What can hang from each mark:
k419: k45
k265: k45 k635
k970: k45 k587
k45: k265 k970
k23: k635
k319: k328 k970
k328: k319
k635: k23 k370
k370: k485 k635
k273: k259
k587: k259 k328 k970
k259: k273 k587
k445: k328

In the rows, 128 means zero.
Known rows, with every way that one mark hangs from another:
k23[k635[k370[k485]]]: [124 159  85 127 125 113 119 123 118 148 147  87 133 149 119 211 162 131
  97 108 112 116 165 125 130 144 136 135 170 160  94 183  96 144  61 165
 123  91  99 113 134 145]
k419[k45[k265 k970[k587]]]: [174 138 124 136 124 112  94 105 124  88 142 120 159 133 116 103 145 113
  82 197 139 128 154  99 137  98 171  90  88 191 143 171 160 157 136 110
 133 168  77 116 127 100]
k419[k45[k265[k635]]]: [154 148 108 110 119 116 116 106 139 122 151 115 161 142 102 106 133 135
 111 167 137 144 152 133 138  93 150 132 114 159 136 165 142 157 126 170
 133 132 108 110 120 125]
k587[k259 k328[k319[k970]]]: [120  84 168 120 188 135  95 170  87  93 121 144  94 108 160 113 128  98
 145 128 176 157 153 106 156 116 137 132  48 139 161 107  79  97 151 118
  79 171 147 196 149 106]
k259[k587[k970[k45]]]: [139 120 172 184 156 128  79 138 136  92 126 101 120 113 132 143 157  72
 120 145 173 103 129 101 150 120 165 123  87 149 104 179 109 146 128 113
  96 155 126 139 152 107]
k273[k259]: [126 145 155 174 118 135 131 124 126 124 116 167 137 128 128 145 135 158
 141 130 127 130 131 138 139 142 115 128 140 142 130  95 116 147 114 109
 103 148 115 135 129 122]
k319[k328 k970[k45 k587[k259]]]: [172 111 156 127 186 117  64 152 102  57 144 129 123  97 180 120 167  67
 125 134 176 118 121 104 149 115 177 109   4 144 162 131 133 137 157 107
  88 169 125 194 169  92]
k319[k328 k970[k45[k265] k587]]: [188 117 127 122 170  86  74 131 119  72 143 127 120 104 167 124 164  67
 112 144 135 140 120 105 154 104 187  81   8 137 151 138 142 141 179 152
 122 157 104 142 164 101]
k265[k635[k23 k370[k485]]]: [107 174  71  89 143 115 132 123 147 176 149 130 114 135 117 194 159 141
  90 145 125 137 144 111 151 144 132 172 137 105  80 188  97 138  58 224
 134  76 132 105 114 143]
k23[k635]: [139 142 108 122 116 111 130 123 118 144 132 109 141 149 128 157 132 137
 119 112 120 122 147 105 113 124 139 135 145 155 124 148 118 144 112 145
 134 118 118 109 147 135]
k445[k328]: [127 116 133 112 116 154 108 109 142 112 124 137 107 125 133 128 142 119
 141 155 124 110 139 117 149 118 130  98 123 115 127 144 116 115 138 136
 152 142 128 158 140 128]
k970[k45[k265] k587[k259]]: [151 160 159 105 141 105  66 152 146  78 141 114 175 123 129 131 141 107
 133 127 117 116 135 114 113  84 158  92  46 161 133 161 163 129 139 127
  90 152 117 171 107  96]
k328[k319]: [120 121 134 104 142 122 124 132 103 114 116 120 115 132 129 138 133 113
 121 139 111 125 125 106 165 135 117 109 112 123 125 113 114 106 135 160
 144 136 125 149 119 134]
k45[k265 k970[k587]]: [169 141 128 142 122  89 102 122 138 127 129 140 137 125 122 114 132 122
  87 158 114 145 155  99 129 108 153  90  80 168 133 159 153 140 145 127
 130 155  93 118 126  94]
k419[k45[k265[k635] k970[k587]]]: [179 150 109 118 124 109  97 101 130 111 151 121 154 133 111 103 151 121
  74 191 155 138 165  99 137  98 173 113  86 187 139 192 156 170 130 134
 141 155  84 121 131 102]
k45[k970]: [150 122 132 158 128 129 126 124 110 134 131 157 114 127 125 119 130 119
  99 164 151 131 143 110 139 126 126 130 116 149 135 133 129 148 127  91
 133 148 111 126 142 108]
k265[k45[k970[k587]] k635[k23]]: [153 186  91  92  95 109 126 118 133 155 129 167 132 134 145 119 141 122
  86 172 174 113 145  71 147 108 176 167 104 150  86 180 134 169  97 153
 156 143 137  89 150 120]
k259[k273 k587[k328[k319] k970]]: [ 94  91 179 158 177 128  53 138 113  85 103 118  74 125 158 127 145  92
 104 143 167 140 142  83 146 148 129 139 102 136 103 146  68  80 147 138
  72 173 123 164 159 120]
k370[k635]: [142 135 111  99 114 147 112 125 124 131 136 128 120 141 129 142 152 123
 127 129 124 126 132 123 132 130 127 153 148 145 104 146 120 146 104 141
 130 108 137 125 127 140]
k587[k970]: [136 107 149 154 142 119 118 136 140 126 132 146 107 114 138 120 136  88
 119 119 167 130 147  89 144 130 157 134 118 137 129 160 117 141 124 118
 107 125 140 145 148 117]
k259[k587[k328 k970]]: [125  90 166 176 172 135  80 138 131 112 128  97  88 112 147 122 145  92
 125 138 197 139 155 106 133 131 176 137  91 151 121 176  70 121 145 126
  74 166 145 136 166 121]
k328[k319[k970[k45]]]: [142 108 140 122 161 119 113 147  91  78 118 141 110 116 145 147 149  69
 116 145 137 121 116  93 188 119 135  99  64 122 129 114 120 129 150 129
 155 149 112 160 141 108]
k45[k265[k635[k23 k370]] k970]: [152 175  88 121 122  79 128 120 146 193 142 180 127 137  98 143 131 147
  69 189 125 164 161  80 145 110 134 154  90 129 106 173 109 154  97 227
 138 110 117  74 123 111]
k265[k45 k635[k23 k370[k485]]]: [113 202  68  87  97 117 135 124 141 168 141 143 133 144 126 177 151 134
 103 141 150 116 147 123 168 121 150 189 157 123  55 185 101 157  41 209
 137  96 141  80 127 153]
k587[k259[k273] k328 k970]: [100  94 184 142 172 135  65 163 127  96 131 169  93 119 161  97 125 101
 131 112 201 152 162  94 107 124 135 171 100 147 149 144  94 101 130  88
  28 154 156 204 159 106]
k419[k45[k265[k635[k23]] k970]]: [162 154  97 117 125 100 121 103 131 139 151 162 149 145 101 104 130 133
  77 224 147 149 153  88 151  88 153 147  92 160 136 169 135 172 116 171
 145 142 102  78 129 109]
k328[k319[k970[k587]]]: [139 107 137 114 156 111 109 142 107  88 102 122 106 103 159 140 153  84
 106 127 127 129 130  78 171 142 148  91  62 132 124 125 124 110 149 142
 151 150 110 170 137 106]
k319[k970[k587[k259 k328]]]: [137  96 156 129 175 128  87 162 118  89 126 132 108  92 173 115 146  99
 133 113 183 148 153 106 119 121 172 123  41 150 150 144 113 117 150  94
  82 167 134 186 156  92]
k265[k45[k970]]: [155 149 128 151  84 130 131 126 108 127 125 165 136 137 135 104 121 114
 115 154 172 109 142 125 154 101 146 144 140 165 112 131 132 164 110  77
 138 164 122 101 155 119]
k319[k328 k970]: [163  92 126 149 167 111 114 128 103 112 132 150  96 108 169 109 144  92
 122 132 159 151 125 121 161 131 151 127  64 121 160  98 109 136 156 141
 116 145 125 134 174 114]
k635[k23 k370[k485]]: [ 95 163  87 109 144 113 126 129 141 147 139 131 118 134 121 201 155 130
  94 158 105 123 133 111 154 147 129 146 139 105  83 165  96 121  58 199
 124  90 122  97 106 142]
k273[k259[k587[k970]]]: [129 129 191 230 137 130 101 131 141 115 106 148 125 115 132 146 148 131
 134 133 161 124 147 116 154 148 138 133 119 164 109 129  91 150 108 106
  71 171 117 137 149 104]
k45[k970[k587]]: [154 129 130 140 132 123 105 122 118 116 129 130 118 118 140 125 147 110
  88 157 147 119 145  90 127 134 153 106  97 159 130 160 144 142 132  93
 138 154 102 142 139 102]
k45[k265 k970]: [164 135 131 161 118  95 122 123 129 145 131 163 133 135 109 106 116 131
  99 163 119 157 156 117 141  98 129 114 100 158 139 133 139 145 139 127
 124 149 101 102 129 100]
k419[k45]: [135 126 125 125 129 145 118 114 115  90 143 110 151 136 122 115 141 115
 117 171 154 113 128 127 137 117 147 123 131 152 139 143 136 148 123 112
 133 145 110 127 129 130]
k265[k45[k970[k587]] k635[k370]]: [161 189  98 110  84 122 113 118 121 150 141 136 132 127 128 137 158 119
  80 143 192 107 161 105 143 125 171 148 123 163  79 200 121 173  81 142
 146 134 121 115 150 126]

Rows:
[152 134 157 146 140 129  94 141 119 111 128 142 134 116 138 114 140 120
 104 147 159 120 155  96 122 122 143 122  78 175 140 152 144 136 121  76
  97 166 114 173 133  89] | k45[k970[k587[k259]]]
[160 155 127 133  88 124 114 123 114 110 122 144 140 128 146 107 137 106
 104 148 168 100 143 110 142 110 168 123 120 172 102 154 145 157 115  76
 139 169 115 117 153 116] | k265[k45[k970[k587]]]
[ 97  92 164 155 170 128  65 139  97  78  90 125  84 123 161 133 143 111
 108 148 147 148 129 109 146 146 112 136  84 127 106 109  75  79 157 134
  93 183 105 153 159 110] | k259[k273 k587[k328[k319[k970]]]]
[143 139 158  86 165 116  55 155 132  71 152 101 148 121 142 123 143 103
 140 133 142 133 144 118 101  80 180  92  32 160 147 173 133 116 159 122
  74 164 131 173 126 107] | k970[k45[k265] k587[k259 k328]]
[125  91 185 110 201 136  67 173  95  72 148 131  93 113 153 122 145  52
 141 139 202 127 152  77 160 103 170 125  45 145 156 163  80 117 148 108
  63 164 162 218 151 115] | k587[k259 k328[k319] k970[k45]]
[154 121 135 127 153 120  97 143 121  70 127 126 125 100 159 148 166  69
 109 130 152 112 118  95 140 120 175  96  53 135 124 156 149 146 150  95
 143 148 107 157 149  95] | k319[k970[k45 k587]]
[142  96 136 100 178 106  94 149  94  84 131 133  96 119 146 130 141  76
 126 151 141 157 136 103 167  96 160  91  43 129 147 125  94 115 182 148
 128 161 120 143 149 118] | k587[k328[k319[k970[k45[k265]]]]]
[120  78 151 112 183 125 101 143 104 109 133 123  69 116 153 121 142  69
 122 134 180 148 155  72 161 132 172 117  90 131 143 157  73 107 157 142
 104 145 152 170 158 135] | k587[k328[k319] k970]
[159 126 126 138 133 140  99 107 106  79 143 111 142 127 131 113 159 102
  82 198 168 105 144  94 136 122 171 103 102 179 139 171 151 161 125  77
 142 168  88 138 139 109] | k419[k45[k970[k587]]]
[108 105 165  96 176 140  90 159  93 102 132 120 108 126 145 116 124 115
 151 134 159 146 149 116 139 117 130 132  76 139 157 120  81  89 144 132
  78 165 154 191 132 128] | k587[k259 k328[k319]]
[118 151  80  89 132 136 115 125 134 141 141 134 110 149 136 182 166 122
 111 149  97 127 136 115 159 131 127 169 160 134  82 166 114 139  63 168
 129  90 131 104 111 145] | k370[k485 k635[k23]]
[154 125 148 142 142  97  98 142 147 104 145 147 127 122 124 124 137  70
 120 132 148 130 140  92 150  92 169 109  86 144 129 170 134 152 143 132
 107 128 128 134 138 109] | k587[k970[k45[k265]]]
[130  99 169 162 180 137  67 142 123  86 139  93  93 113 147 135 159  70
 127 152 202 120 139 102 136 116 186 122  74 147 119 190  79 135 151 109
  81 170 139 143 170 118] | k259[k587[k328 k970[k45]]]
[122  87 158 155 179 131  89 141  97  95 105  97  85 110 153 135 148 100
 126 152 161 146 139 113 162 133 147 115  61 137 121 129  65 100 159 144
 110 183 122 139 160 117] | k259[k587[k328[k319[k970]]]]
[137 171  85  91 123 101 117 109 149 143 154 132 162 143  95 138 140 140
  89 196 129 140 144 103 143 104 152 144 105 135 113 177 119 152  95 228
 136 109 115  79 112 134] | k419[k45[k265[k635[k23 k370]]]]
[124 184  76  96 131  86 125 123 164 181 147 140 135 141 100 177 143 152
  95 145  94 160 155 119 150 116 133 153 118 116  90 178 107 136  77 251
 126  84 120  83 101 133] | k45[k265[k635[k23 k370[k485]]]]
[170 150 114 141 117  94 126 116 137 170 140 164 126 137 103 108 122 142
  92 158 134 167 166 116 140  97 132 139  99 159 134 158 135 160 132 158
 135 133 108 107 132 103] | k45[k265[k635] k970]
[135 108 160 120 165 116  98 160 106  84 103 131 122 100 157 132 146  89
 121 118 137 130 139  84 169 132 138 107  45 145 135 119 123 103 138 130
 115 160 120 196 130  91] | k328[k319[k970[k587[k259]]]]
[ 92 115 164 117 158 143  74 154 114  98 130 154 115 132 153 107 118 141
 141 121 161 151 143 134  93 122 106 166 108 139 144 112 103  88 132  95
  47 156 143 185 139 116] | k587[k259[k273] k328]
[155 162 114  97 127 102 109 126 141 127 152 129 147 138 106 135 137 118
 122 139 122 137 132 128 134  86 145 123  90 133 122 163 145 155 140 166
 136 120 120 120 121 121] | k970[k45[k265[k635]]]
[152 117 139 121 154  96 108 146 104  86 117 147 122 119 133 141 139  76
 117 147 112 139 124 100 187 100 135  89  53 129 131 113 125 128 160 153
 149 149 105 143 131 103] | k328[k319[k970[k45[k265]]]]
[136 150 161 103 150 133  73 153 127  68 141 104 158 115 143 140 155  96
 131 127 146  92 124 109 113 108 157 107  60 153 131 164 156 129 130  92
  97 151 128 191 119 104] | k970[k45 k587[k259]]
[133  99 165 103 146 144  80 139 124  73 102 140 101 100 160 129 156  85
 136 146 137 110 150  79 183 121 139  80  46 129 132 135 111  93 145 136
 139 173 121 225 143  93] | k445[k328[k319[k970[k587[k259]]]]]
[167 146 155 149 129  97  87 141 139 119 127 148 152 121 122 104 124 127
 103 149 129 143 167 103 123  96 142 107  62 183 143 151 151 133 133 111
  89 166 103 153 119  80] | k45[k265 k970[k587[k259]]]
[156 127 125 103 154  96 112 139 109 107 124 148 117 121 129 140 145  83
 110 141 126 148 134  97 187 100 139 108  49 130 127 133 122 140 154 180
 154 135 111 145 133 104] | k328[k319[k970[k45[k265[k635]]]]]
[141 197  83 106  89 110 139 122 126 181 136 183 129 140 121 141 138 132
  81 183 180 119 148  87 161 115 152 188 127 132  73 173 100 175  66 188
 148 118 140  68 150 133] | k265[k45[k970] k635[k23 k370]]
[137  96 141  99 141 137  92 120 123  78 103 132  90 104 160 138 166  80
 121 155 121 109 143  74 186 131 148  64  64 118 120 144 111  99 155 148
 175 163 111 194 149 107] | k445[k328[k319[k970[k587]]]]
[ 99  96 172 176 165 132  58 134 131  96 111 123  85 123 156 121 142 103
 112 137 182 141 144 103 117 143 139 155 114 140 106 157  81  98 142 113
  60 167 126 148 167 114] | k259[k273 k587[k328 k970]]
[129 129 158  85 174 144  61 157 116  62 153  94 133 115 157 131 156  93
 139 134 172 108 133 110 101 105 180 108  47 152 144 174 126 119 152  88
  81 163 140 196 138 115] | k970[k45 k587[k259 k328]]
[118 105 195 197 169 135  86 136 111 101 108 132  92 115 146 147 155 116
 136 149 172 138 155  99 167 149 151 117  96 157 120 127  53 125 134 125
  69 189 127 156 158 119] | k273[k259[k587[k328[k319] k970]]]
[133 124 128  77 168 137  75 134 114  69 152  82 115 117 156 144 166  86
 122 143 158 108 120 107 106 116 191  88  68 133 132 183 126 126 164 103
 125 151 127 158 145 132] | k970[k45 k587[k328]]
[150 106 144 106 136 122  91 125 123  76 113 156 103 118 136 137 151  73
 131 173 108 121 136  93 201  91 137  60  52 116 128 130 114 116 167 160
 171 162 106 170 142 104] | k445[k328[k319[k970[k45[k265]]]]]
[124  94 173 145 193 133  64 145 103  74 129  84  85 115 146 142 161  59
 121 159 187 118 137  86 166 122 179 109  61 142 117 177  66 116 157 134
  96 175 136 160 162 124] | k259[k587[k328[k319] k970[k45]]]
[168 131 133 127 145  96  92 142 136  78 126 135 140 105 147 138 154  77
 110 130 126 131 128 100 141  97 174  83  41 145 126 153 157 144 159 121
 136 149  98 138 139  89] | k319[k970[k45[k265] k587]]
[132  90 142 114 136 142 108 122 117  92 103 152  85 111 150 133 150  85
 132 161 127 120 141  88 198 123 129  83  79 108 128 122 101 104 151 146
 169 158 117 180 150 111] | k445[k328[k319[k970]]]
[116 153 164 103 144 132  52 149 129  55 129 128 156 126 149 140 151 108
 122 125 134  94 115 105 100 118 126 123  80 145 119 149 164 111 127  87
  85 152 114 205 118 100] | k970[k45 k587[k259[k273]]]
[177 154 109 119 122  89 106 115 143 153 138 140 131 128 115 114 140 131
  81 151 133 156 167  97 128 106 158 118  78 167 127 184 150 156 138 156
 137 140 101 123 128  97] | k45[k265[k635] k970[k587]]
[156 174 144  86 140 105  72 146 152 101 149 115 171 124 122 131 147 115
 127 122 131 125 144 116 115  84 161 116  44 158 128 184 160 139 133 149
  96 139 125 175 110  99] | k970[k45[k265[k635]] k587[k259]]
[170  98 126 132 170 104  95 127 111  92 131 125 102  97 181 116 161  84
 109 129 156 141 125 101 149 141 176 107  42 130 152 124 123 129 162 138
 121 153 118 152 173 108] | k319[k328 k970[k587]]
[137 166  93  88 124  83 134 122 164 178 134 158 140 139 109 127 118 154
 113 150 101 166 140 101 133  99 134 151  96 117 114 150 126 134 123 230
 134 107 139  81 114 125] | k45[k265[k635[k23]]]
[ 92 116 156 153 150 138  64 127 120  96 111 109 103 135 147 128 137 139
 118 144 145 138 127 136 104 141 113 148 121 133 105 129  91  87 145 123
  80 169 114 134 150 124] | k259[k273 k587[k328]]
[100 122 160 100 158 137  57 149 125  82 126 122 122 122 167 115 139 129
 128 115 154 134 143 108  81 132 137 137  89 148 137 146 123  83 138  99
  62 160 130 199 133 112] | k970[k587[k259[k273] k328]]
[145 113 139 103 166 116  96 146  99  62 115 117 114 106 159 154 164  60
 105 142 133 110 116  76 174 127 159  80  45 130 121 137 132 123 155 125
 159 153 105 174 139 105] | k328[k319[k970[k45 k587]]]
[131  88 136 101 185 131 100 151  80  78 132 126  83 115 158 138 150  69
 127 152 165 141 129  98 163 115 160 105  54 119 144 128  87 118 174 123
 136 160 129 161 159 124] | k587[k328[k319[k970[k45]]]]
[110 132 163  84 167 143  39 154 115  49 141 116 129 124 164 133 155 102
 127 131 160 111 124 107  86 115 148 124  64 145 133 159 134  99 147  82
  69 164 126 208 135 109] | k970[k45 k587[k259[k273] k328]]
